Each row comes from the steps of one walk. Every step used is in the known rows, and no mark comes twice. Write the walk behind each row, first mark first.
Known rows:
vazuk kidu duzir pirun: [ 1.89 -0.30  1.81 -0.01 -1.32 -0.44 -0.07  1.72  0.32  0.18 -0.22  0.31
  1.15 -0.68 -0.11 -0.25 -0.77 -0.30 -1.01  1.17 -0.18  1.01 -0.36  1.59]
pirun vazuk kidu duzir bute meluvib: [ 2.97  0.06  1.24  0.65 -0.10 -0.66 -0.30  0.71  0.77 -0.74  0.18  0.30
  0.76 -1.26 -0.61 -0.18 -4.86  0.62 -1.25  2.49 -0.28  0.66 -0.10  3.55]
bute meluvib kidu: [ 0.28 -0.56  1.16 -0.72 -0.38 -1.19 -0.26  0.17  0.50 -1.05 -0.93 -0.19
  1.03 -0.44 -0.30 -0.21 -1.10 -0.27 -0.52  3.41 -0.07  1.02 -1.22  1.70]
kopi meluvib kidu: [-0.52 -0.45  1.22  0.10 -0.99 -0.77  0.22  0.29  0.60 -0.96 -0.46  0.22
  1.04 -0.39 -0.58 -0.50 -0.89 -0.55 -1.15  2.72  0.29  0.77 -0.89  1.74]
vazuk kidu duzir bute meluvib tepilu kopi: [ 2.49  0.26  2.26  0.26 -0.14 -0.95  0.16  1.78  1.05  1.09  0.70  0.49
  1.41 -1.00 -0.24 -0.42 -5.29  0.24 -0.72  0.82 -0.86  1.67 -0.84  4.37]
pirun vazuk kidu duzir bute meluvib kopi: [ 2.87 -0.05  1.95  0.48  0.26 -1.46 -0.53  0.78  0.98 -0.96  0.57  0.54
  0.90 -1.64 -1.24 -0.34 -5.07  0.80 -1.69  2.56 -0.46  1.21  0.10  4.17]
kopi meluvib kidu duzir: [ 0.05 -0.13  1.83  0.72 -0.93 -0.48  0.09  1.01  0.81 -0.26  0.44  0.39
  1.46 -0.74 -0.26 -0.69 -2.65 -0.40 -1.13  2.04  0.10  0.61 -0.95  1.93]
kidu duzir: [ 0.69 -0.26  0.94  0.17 -0.11 -0.09  0.07  1.48  0.39  0.09  0.44 -0.07
  1.11 -0.28  0.24 -0.49 -1.56 -0.55 -0.11  0.37 -0.06  0.88 -0.46  0.29]
pirun vazuk: [ 0.16 -0.43  0.13 -0.03  0.31 -0.21 -0.10  0.00  0.43 -0.96  0.19 -0.54
  0.34 -0.31 -0.45 -0.36 -0.49 -0.50 -0.35  1.60  0.27  1.03 -0.01  0.58]
meluvib kopi: [ 0.03 -0.70  1.07 -0.66  0.11 -1.11 -0.02  0.69  0.39 -0.78  0.12  0.02
  0.82 -0.36 -0.75 -0.53  0.00 -0.48 -0.60  1.04 -0.05  1.66 -0.27  0.82]
kopi meluvib tepilu vazuk kidu: [ 0.75  0.29  1.63 -0.36 -1.58 -0.85  1.07  0.85  0.81 -0.63  0.03  0.14
  0.89 -0.41 -0.36 -0.91 -1.84 -0.19 -0.96  1.79 -0.45  1.15 -1.27  1.94]
kopi meluvib: [-0.25 -0.41  0.92 -0.01 -0.79 -0.22  0.40  0.92  0.20 -0.67 -0.66  0.25
  0.92 -0.64 -0.25 -0.35 -0.06 -0.39 -0.71  1.86  0.24  0.62 -0.38  0.38]
kidu duzir pirun: [ 0.86 -0.60  1.38  0.53 -0.54  0.12  0.04  2.22  0.16  0.00 -0.26  0.19
  1.08 -1.09  0.21 -0.08 -0.54 -0.34 -0.22  0.82 -0.31  1.02 -0.05  0.13]
duzir bute: [ 0.86 -0.66  0.05  0.26 -0.13 -0.07  0.59  0.82  0.25 -0.89 -0.64  0.14
  0.42 -0.15 -0.30 -0.13 -1.19 -0.27 -0.25  0.76 -0.19  1.12  0.36  1.09]
kopi meluvib kidu duzir tepilu vazuk pirun: [ 0.51  0.23  2.36  1.57 -1.40 -0.83  1.20  1.57  0.61 -1.15  0.79  0.88
  0.96 -0.82 -0.50 -0.42 -4.19  0.48 -0.63  2.42 -1.33  0.62 -0.22  2.45]
duzir kidu: [ 0.57 -0.34  0.25 -0.52 -0.55 -1.02  0.09  0.86  0.41 -1.37 -0.68  0.40
  0.79  0.41 -0.31 -0.41  1.02 -0.24 -0.81  0.96  0.16  0.68 -0.11  1.53]
vazuk kidu: [ 1.11 -0.28  0.77 -1.07 -0.92 -0.84  0.17  0.21  0.33 -0.41 -0.35 -0.14
  0.76  0.45 -0.41 -0.49  0.00 -0.63 -0.84  1.40  0.22  1.09 -0.71  1.56]
duzir pirun: [ 0.35 -0.85  0.78 -0.11 -0.66 -0.11  0.17  1.47 -0.05 -0.62 -1.04 -0.01
  0.68 -0.73 -0.05  0.09  1.32 -0.50 -0.24  1.48 -0.13  1.24  0.06 -0.02]
bute meluvib kidu duzir: [ 0.83 -0.25  1.73 -0.01 -0.26 -0.94 -0.43  0.96  0.71 -0.42 -0.17  0.01
  1.46 -0.75 -0.01 -0.36 -3.02 -0.13 -0.56  2.70 -0.23  0.86 -1.31  1.92]
duzir tepilu: [ 0.35 -0.56 -0.24 -0.11  0.01 -0.65  0.88  0.69  0.18 -0.76 -0.17 -0.04
  0.84  0.42  0.12 -0.27  0.01 -0.47  0.00  1.56 -0.81  1.12  0.35  1.29]
tepilu kopi: [ 0.03 -0.32  1.12 -0.17 -0.25 -0.55  0.48  0.79  0.40  0.31  0.31 -0.24
  0.88  0.11 -0.32 -0.38 -0.29 -0.79 -0.30  0.32  0.39  1.59 -0.12  0.81]
duzir pirun vazuk kidu: [ 1.41 -0.51  0.97 -0.22 -0.86 -0.61 -0.24  0.26  0.38 -0.88 -0.37 -0.17
  0.37 -0.77 -0.71 -0.11  0.35 -0.27 -1.21  2.42  0.14  1.16  0.02  1.85]
meluvib tepilu vazuk: [ 0.08 -0.10  0.73 -0.39 -0.31 -0.36  0.97  1.03  0.61 -0.65  0.16 -0.44
  0.60 -0.11  0.10 -0.72 -1.24 -0.48  0.41  0.57 -0.67  1.62 -0.92  0.17]
pirun vazuk kidu: [ 1.22 -0.12  0.53 -0.58 -0.43 -0.80 -0.19 -0.47  0.61 -0.77  0.26 -0.44
  0.36  0.08 -0.75 -0.53 -0.79 -0.48 -1.13  1.96  0.41  1.04 -0.35  2.04]
vazuk kidu duzir tepilu: [ 1.94  0.01  0.79  0.00 -0.61 -0.99  0.66  1.02  0.55  0.03  0.76  0.28
  1.31  0.43  0.07 -0.61 -2.21 -0.28 -0.80  1.30 -0.87  0.97 -0.04  2.86]

Write each row's walk:
[ 1.09  0.09  1.47  1.04 -0.59 -0.40  1.24  2.03  0.17 -0.86  0.80  0.44
  0.59 -0.37  0.01 -0.23 -3.19  0.40  0.43  0.78 -1.55  0.89  0.31  0.89] => kidu duzir tepilu vazuk pirun
[ 1.52  0.56  1.88  1.41 -0.67 -1.05  0.71  0.76  1.05  0.39  1.88  0.48
  1.35 -0.58 -0.66 -0.70 -3.98  0.04 -1.84  1.93 -0.33  0.95  0.57  4.31] => pirun vazuk kidu duzir tepilu kopi meluvib
[ 2.89 -0.04  1.49  0.04 -0.60 -0.72  0.02  1.39  0.53 -0.35 -0.44  0.58
  1.11 -0.86 -0.20 -0.15 -4.05  0.49 -1.01  1.99 -0.48  0.69 -0.35  3.03] => vazuk kidu duzir bute meluvib
[ 1.46  0.43  2.09  0.85 -1.20 -1.14  1.07  1.41  0.79  0.72  1.25  0.73
  1.73 -0.19 -0.32 -0.68 -3.06 -0.10 -1.57  1.40 -0.49  0.97  0.15  3.83] => vazuk kidu duzir tepilu kopi meluvib
[ 1.50  0.34  2.70  0.71 -1.93 -0.47  0.87  2.38  0.75  0.00  0.23  0.61
  1.26 -1.54 -0.01 -0.66 -2.67  0.15 -1.06  1.59 -0.82  1.09 -0.95  1.93] => kopi meluvib tepilu vazuk kidu duzir pirun
[ 1.60 -0.27  1.15  0.45  0.63 -0.10  0.01  2.11  0.66  0.16  0.04  0.37
  1.17 -1.44  0.26 -0.20 -4.50  0.29  0.22  1.18 -1.23  1.11 -0.77  2.29] => kidu duzir bute meluvib tepilu
[-0.50 -0.39  0.94 -0.21 -0.26 -0.20  0.30  1.15  0.54  0.02 -0.03  0.14
  1.07 -0.83  0.02 -0.55 -0.79 -0.56 -0.26  1.39 -0.42  1.01 -1.06  1.07] => kopi meluvib tepilu
[ 1.32  0.18  1.47  0.78 -0.60 -1.35  1.05  1.09  0.84 -1.29  0.11  0.18
  1.35 -0.42  0.11 -0.48 -4.08  0.43 -0.40  3.24 -1.30  1.06 -0.42  2.47] => bute meluvib kidu duzir tepilu vazuk
[ 1.03 -0.58  2.21  0.42 -0.68 -0.79 -0.48  1.75  0.49 -0.39 -0.83  0.27
  1.40 -1.60  0.00  0.05 -1.91  0.10 -0.65  3.15 -0.46  1.00 -0.90  1.69] => bute meluvib kidu duzir pirun
[-0.40 -0.17  1.66  0.35 -0.82 -0.48  0.68  1.03  0.41  0.16  0.11  0.23
  1.08 -0.57 -0.46 -0.38 -0.72 -0.52 -0.93  1.17  0.55  1.14 -0.08  1.07] => tepilu kopi meluvib
[-0.31 -0.06  2.09  0.24 -0.97 -0.17  0.84  1.67  0.32 -0.68  0.16  0.41
  0.43 -1.27 -0.42 -0.34 -2.10  0.15  0.21  1.31 -0.99  0.96 -1.04  0.55] => kopi meluvib tepilu vazuk pirun
[ 0.96 -0.40  1.18  1.05 -0.05  0.24 -0.30  1.56  0.40 -0.32  0.33 -0.12
  0.71 -1.44 -0.13 -0.10 -1.27 -0.17 -0.46  1.36 -0.13  0.96  0.35  0.63] => kidu duzir pirun vazuk
[ 0.42 -0.31  1.99  1.68 -0.82 -0.29 -0.30  1.15  0.85 -0.65  0.29  0.35
  1.06 -1.91 -0.70 -0.27 -2.42 -0.09 -1.55  2.95  0.08  0.70 -0.18  2.21] => kopi meluvib kidu duzir pirun vazuk
[ 1.70  0.02  1.41 -0.45 -0.81 -0.61 -0.02  0.98  0.58  0.22  0.44  0.07
  1.17  0.09 -0.07 -0.67 -1.85 -0.50 -0.84  0.76  0.02  0.86 -0.77  1.78] => vazuk kidu duzir
[ 3.08  0.27  2.51  0.36 -0.93 -1.65  0.64  1.57  0.84 -1.31  0.03  0.76
  1.02 -1.25 -0.89 -0.50 -5.05  0.98 -1.46  1.97 -0.71  1.45 -0.12  3.09] => tepilu vazuk kidu duzir bute meluvib kopi
[ 1.07  0.17  1.14 -0.89 -0.99 -0.92  0.90  0.57  0.79 -0.47  0.20 -0.34
  0.65  0.28 -0.16 -0.87 -1.45 -0.44 -0.33  1.06 -0.61  1.65 -1.23  1.65] => meluvib tepilu vazuk kidu
[-0.30 -0.29  1.12 -0.34  0.29 -0.53  0.38  1.06  0.75  0.99  0.81 -0.38
  0.99 -0.06 -0.06 -0.60 -0.91 -0.93  0.18 -0.11 -0.28  2.02 -0.76  1.49] => meluvib tepilu kopi
[ 0.83 -0.22  1.47  1.53 -0.76 -0.28  0.46  1.23  0.88 -0.64  0.17  0.79
  1.17 -0.93 -0.54 -0.46 -4.26 -0.07 -1.28  1.74 -0.09  0.62 -0.21  2.88] => kopi meluvib kidu duzir bute
[ 0.59 -0.57  1.70  0.59 -0.85 -0.44 -0.13  1.57  0.59 -0.16 -0.08  0.14
  1.15 -0.85 -0.11 -0.24 -1.23 -0.52 -0.60  1.71 -0.21  1.23 -0.56  1.47] => meluvib kidu duzir pirun
[ 1.18  0.21  0.72  0.96 -0.53 -0.47  1.58  1.64  0.51 -0.87  0.59  0.05
  1.03  0.10  0.35 -0.61 -2.66  0.00  0.03  0.94 -1.12  1.08  0.44  0.79] => kidu duzir tepilu vazuk
[ 1.78  0.05  2.20  0.83 -0.14 -0.09  0.54  2.60  0.51 -0.52  0.18  0.65
  0.55 -1.92 -0.05  0.02 -5.74  1.05  0.70  1.00 -1.80  1.06 -0.73  1.74] => kidu duzir bute meluvib tepilu vazuk pirun
[ 2.56  0.06  0.80  0.78 -0.14 -0.33  0.03  0.48  0.89 -0.47  0.85  0.17
  0.51 -0.51 -0.73 -0.48 -4.20  0.05 -1.23  1.03 -0.07  0.86  0.28  3.30] => pirun vazuk kidu duzir bute
[ 3.10  0.44  1.79  0.46 -1.23 -0.84  0.89  1.50  0.62 -1.10 -0.43  0.52
  0.91 -0.82 -0.28 -0.34 -4.87  0.79 -0.94  1.96 -0.58  0.85 -0.21  2.41] => tepilu vazuk kidu duzir bute meluvib
[ 0.37 -0.72  0.56  0.39 -0.14  0.01 -0.15  0.77  0.22 -0.89 -0.51 -0.30
  0.31 -1.10 -0.39  0.04  0.57 -0.36 -0.47  2.00  0.05  1.17  0.35  0.38] => duzir pirun vazuk
[ 0.46  0.17  1.73  1.38 -0.56 -0.53  1.16  1.88  0.61  0.56  1.12  0.67
  1.64 -0.57 -0.04 -0.51 -2.82 -0.15 -0.83  1.04 -0.56  1.03  0.52  2.35] => kidu duzir tepilu kopi meluvib
[ 0.51 -0.06  1.44  0.91 -0.20 -1.16  0.78  0.95  1.08  0.47  1.49  0.12
  1.55  0.39 -0.17 -0.67 -3.25 -0.61 -0.57  1.07 -0.65  1.65  0.08  3.43] => meluvib kidu duzir tepilu kopi
[ 1.05 -0.62  0.50 -0.22  0.50 -0.38  0.18  1.25  0.49 -0.54 -0.85  0.17
  0.77 -1.09 -0.02 -0.02 -2.60  0.17  0.19  1.86 -1.03  1.29 -0.73  2.05] => duzir bute meluvib tepilu
[ 2.14  0.18  2.12  0.34 -1.88 -0.53  0.80  1.88  0.43 -0.53 -0.09  0.21
  0.91 -0.66 -0.12 -0.44 -1.63  0.00 -0.91  1.25 -0.29  1.14 -0.18  0.98] => tepilu vazuk kidu duzir pirun
[ 0.55  0.30  1.65  1.50 -1.30 -0.99  1.58  1.15  0.94 -1.26  0.68  0.51
  1.38 -0.31 -0.18 -0.79 -3.79  0.09 -1.03  2.59 -0.90  0.77 -0.08  2.39] => kopi meluvib kidu duzir tepilu vazuk
[ 0.33 -0.17  1.28  1.08 -0.69 -0.86  0.73  1.02  0.80 -0.48  0.57  0.60
  1.58 -0.35 -0.10 -0.63 -3.01 -0.22 -1.08  2.50 -0.75  0.65 -0.19  3.06] => kopi meluvib kidu duzir tepilu
[ 1.48 -0.04  1.85  0.82  0.60 -0.39  0.26  2.23  0.93  1.00  0.71  0.35
  1.34 -1.35  0.07 -0.26 -4.99  0.19  0.06  0.42 -0.94  1.66 -0.49  2.97] => kidu duzir bute meluvib tepilu kopi
[ 1.36  0.67  2.28  0.26 -1.47 -0.59  0.91  1.63  1.00  0.05  0.87  0.37
  1.29 -0.71 -0.03 -1.08 -3.73 -0.04 -0.98  1.10 -0.64  0.95 -1.33  2.12] => kopi meluvib tepilu vazuk kidu duzir
